Each row was made from one small tree. Brackets hold a mark, then the marks that hang from it, in alphabetical order. Every link used is in the known rows. Write each row's tree.
In the rows, zero is written as 128.
Known rows:
[V B H]: [128 159 120 172 145 126  73  97 160 133 141 148 144  99 154  84 117 124
 118 139 139 160 157 132]
[T P]: [129 172 147 207 129 182  67 186 169 135  99 118 150 130 155  97 102 125
  99 116 119 188 141 143]
[D B [H C]]: [102 149 136 165 133 145  65 166 123 136  86 135 123 138 150 121  67 146
  93 179 165 128 127  65]
[R D [V [H M] [T P]]]: [154 128 105 203 132 131  99  95 131 107 150 127 155 102 136 155 165 153
 143 116 144 138 139 141]
[R [D [H C M]] [V B T]]: [135 120 117 168 112 105  96  98  94 127 132 122 136 148 154 162 146 182
 144 176 169  69 116  70]
[K [B L] [T M P]]: [167 156 139 162 139 220 102 231 216 108 160 111 129 162 123  56 106 125
 102  49 141 217 174 155]
[C [H M]]: [116 141 137 204 150 140  32 178 135 142  77 120 151 142 166  97  57 121
 104 152 122 146 136  88]
[F [T M P]]: [128 171 129 187 162 226  87 204 188 162 119 105 125 148 136 101 121 126
 106  85 128 223 152 168]
[R D [V B]]: [125 142 131 190 116 118 112 101 115 126 138 120 145 111 161 131 160 161
 124 152 134 143 122 134]
[B L]: [114 153 144 178 128 149  64 181 178 123  81 100 144 142 155  78  85 143
  91 132 131 177 159 108]
[R [V B T]]: [136 145 126 167 123 109 102 109 170 135 152 120 145 120 161 108 152 149
 123 145 158 122 115 136]
[D [H C]]: [105 147 153 185 132 148  60 178 131 132  77 143 136 143 162 114  73 153
  94 165 126 129 140  79]
[V B H T]: [139 155 108 153 139 117  81  84 187 133 164 147 138 110 148  81 131 130
 125 130 158 142 152 136]
[H C M]: [ 99 153 127 197 142 159  34 179 125 138  81 121 148 150 181 111  78 138
 122 154 119 157 134  82]
[V [T M]]: [128 164 122 160 157 167  96 154 193 141 130 108 120 141 149  73 127 144
 109 110 146 177 138 151]
[P T]: [121 165 149 221 130 174  73 178 175 151 107 141 129 139 157  78 109 119
  92 110 124 175 147 141]
[D B [H C M]]: [104 145 127 174 142 140  48 163 111 137  77 115 127 148 150 126  60 143
 101 176 177 122 121  44]
[H C]: [ 97 157 140 190 132 165  53 181 142 136  90 138 145 139 178 108  85 143
 114 158 107 164 141 103]
[R [V B H]]: [134 136 121 178 139 102  96  87 144 125 151 148 158  80 153 114 142 134
 132 150 140 134 142 143]
[V [B L] [T M P]]: [161 172 119 140 128 181 108 166 214 143 136  87 117 158 131  83 138 129
 124 111 178 164 163 157]
[D [B L] [H M]]: [119 141 133 167 139 123  60 163 146 127  64  78 130 155 126  96  63 141
  74 151 201 139 139  49]
[K [T P]]: [142 157 139 204 137 193  82 198 178 124 138 132 139 156 162  91 112 116
  91  89 125 194 139 143]

Write each row's tree:
[128 126  83 141 150 143 128  90 113 121 165 150 114  95 134 162 164 171
 164 169 165 126 138 136]  [R [D B] [V [H C] [T M]]]
[167 133 107 158 101 123 125  89 161 106 167 123 147 107 127 144 178 153
 149 134 167 123 164 150]  [R D [V [B L] H [T P]]]
[156 158 103 122 131 182  92 151 191 135 148 137 121 134 130 110 136 132
 162 138 167 142 185 147]  [V [B L] [H C] [T M P]]
[136 156 108 157 175 153  97 115 191 132 148 136 124 107 133  79 129 137
 124 110 142 176 157 160]  [V H [T M]]
[125 124 128 186 116 113  87 109  71 124 107 123 140 137 162 165 137 174
 135 183 154  85 119  67]  [R [D [H C M]] [V B]]
[122 128 112 175 121 119 100  82  94 119 150 165 150  91 167 159 160 161
 161 181 121 118 148 126]  [R D [V B [H C]]]
[132 143 107 126 115 131  67 127 177 125 142 148 137 134 155 104 111 139
 146 165 157 126 178 102]  [V [B L] [H C] T]
[140 148  99 112 142 152  90 130 185 133 145 137 119 133 142  97 125 141
 156 152 165 137 182 128]  [V [B L] [H C] [T M]]
[124 152 103 149 166 166  84 137 170 135 140 157 123 118 152 107 120 144
 143 139 131 154 166 140]  [V [H C] [T M]]
[123 128 138 178 110 120 108 115  85 123 116 141 141 121 162 159 141 177
 129 186 142  90 126  92]  [R [D [H C]] [V B]]
[150 167 101 141 144 186  92 131 177 141 164 156 119 122 143 116 144 127
 164 132 155 143 163 159]  [V B [H C] [T M P]]
[113 108 122 169 115 117  89 148  77 108  74  97 133 145 140 168 101 179
 118 194 186  94 130  39]  [R [D [B L] [H C M]] V]
[151 132  88 183 130 127 106  80 123 110 159 118 139 101 126 163 158 147
 141 134 183 132 124 127]  [R [D B] [V [H M] [T P]]]
[125 123  98 182 129 112  83  79  78 120 139 151 156 102 165 164 152 157
 168 176 132 114 143 102]  [R D [V B [H C M]]]
[106 143 140 149 121 140  66 186 136 124  69 114 123 151 139 116  58 152
  90 186 179 125 148  52]  [D [B L] [H C]]
[122 138 110 170 122 119 120 100 132 120 144 110 128 119 143 137 152 168
 116 155 173 137 108 121]  [R [D B] [V T]]
[158 139 125 166  88 136 124 124 159 118 148  96 141 139 141 138 172 162
 131 137 165 127 146 140]  [R D [V [B L] [T P]]]
[133 125 140 185 121 108 121 108 127 114 126 120 138 123 134 137 145 185
  99 147 150 109 121 109]  [R [D H] [V T]]
[123 122  99 189 147 106  95  74  94 111 133 123 149  86 139 151 141 151
 130 153 163 144 126 107]  [R [D B] [V [H M]]]
[150 133 119 188 120 126 112 112 115 118 126  95 129 135 119 165 144 161
 108 143 203 104 103  92]  [R [D B [H M]] [V [T P]]]
[158 160 103 175 134 141  67  99 178 133 158 126 145 127 142 102 134 115
 138 114 171 142 146 132]  [V B [H M] [T P]]
[151 137 123 152 139 118 150  87 137 132 155 113 113 123 131 124 181 181
 119 142 180 106 122 136]  [R [D H] [V B [T M]]]
[150 115  95 156 122  88 103  62 138 105 155 109 151 119 134 134 165 162
 151 146 174 111 154 109]  [R D [V [B L] [H M] T]]
[129 130 106 153 125 109  87  93 146 126 166 165 150 101 159 137 145 149
 158 174 147  97 139 125]  [R [V B [H C] T]]
[152 129 103 157 110 132 122 105 154 101 149 118 136 104 115 156 155 154
 132 142 186 134 153 131]  [R [D [B L]] [V H [T P]]]
[148 160 101 135 163 141 101  88 191 139 172 138 118 108 136  75 146 130
 137 119 164 156 156 160]  [V B H [T M]]
[115 110  96 168 126 118  82 115  88 101 106 120 149 107 144 170 118 164
 150 185 166 124 154  70]  [R [D [B L]] [V [H C M]]]
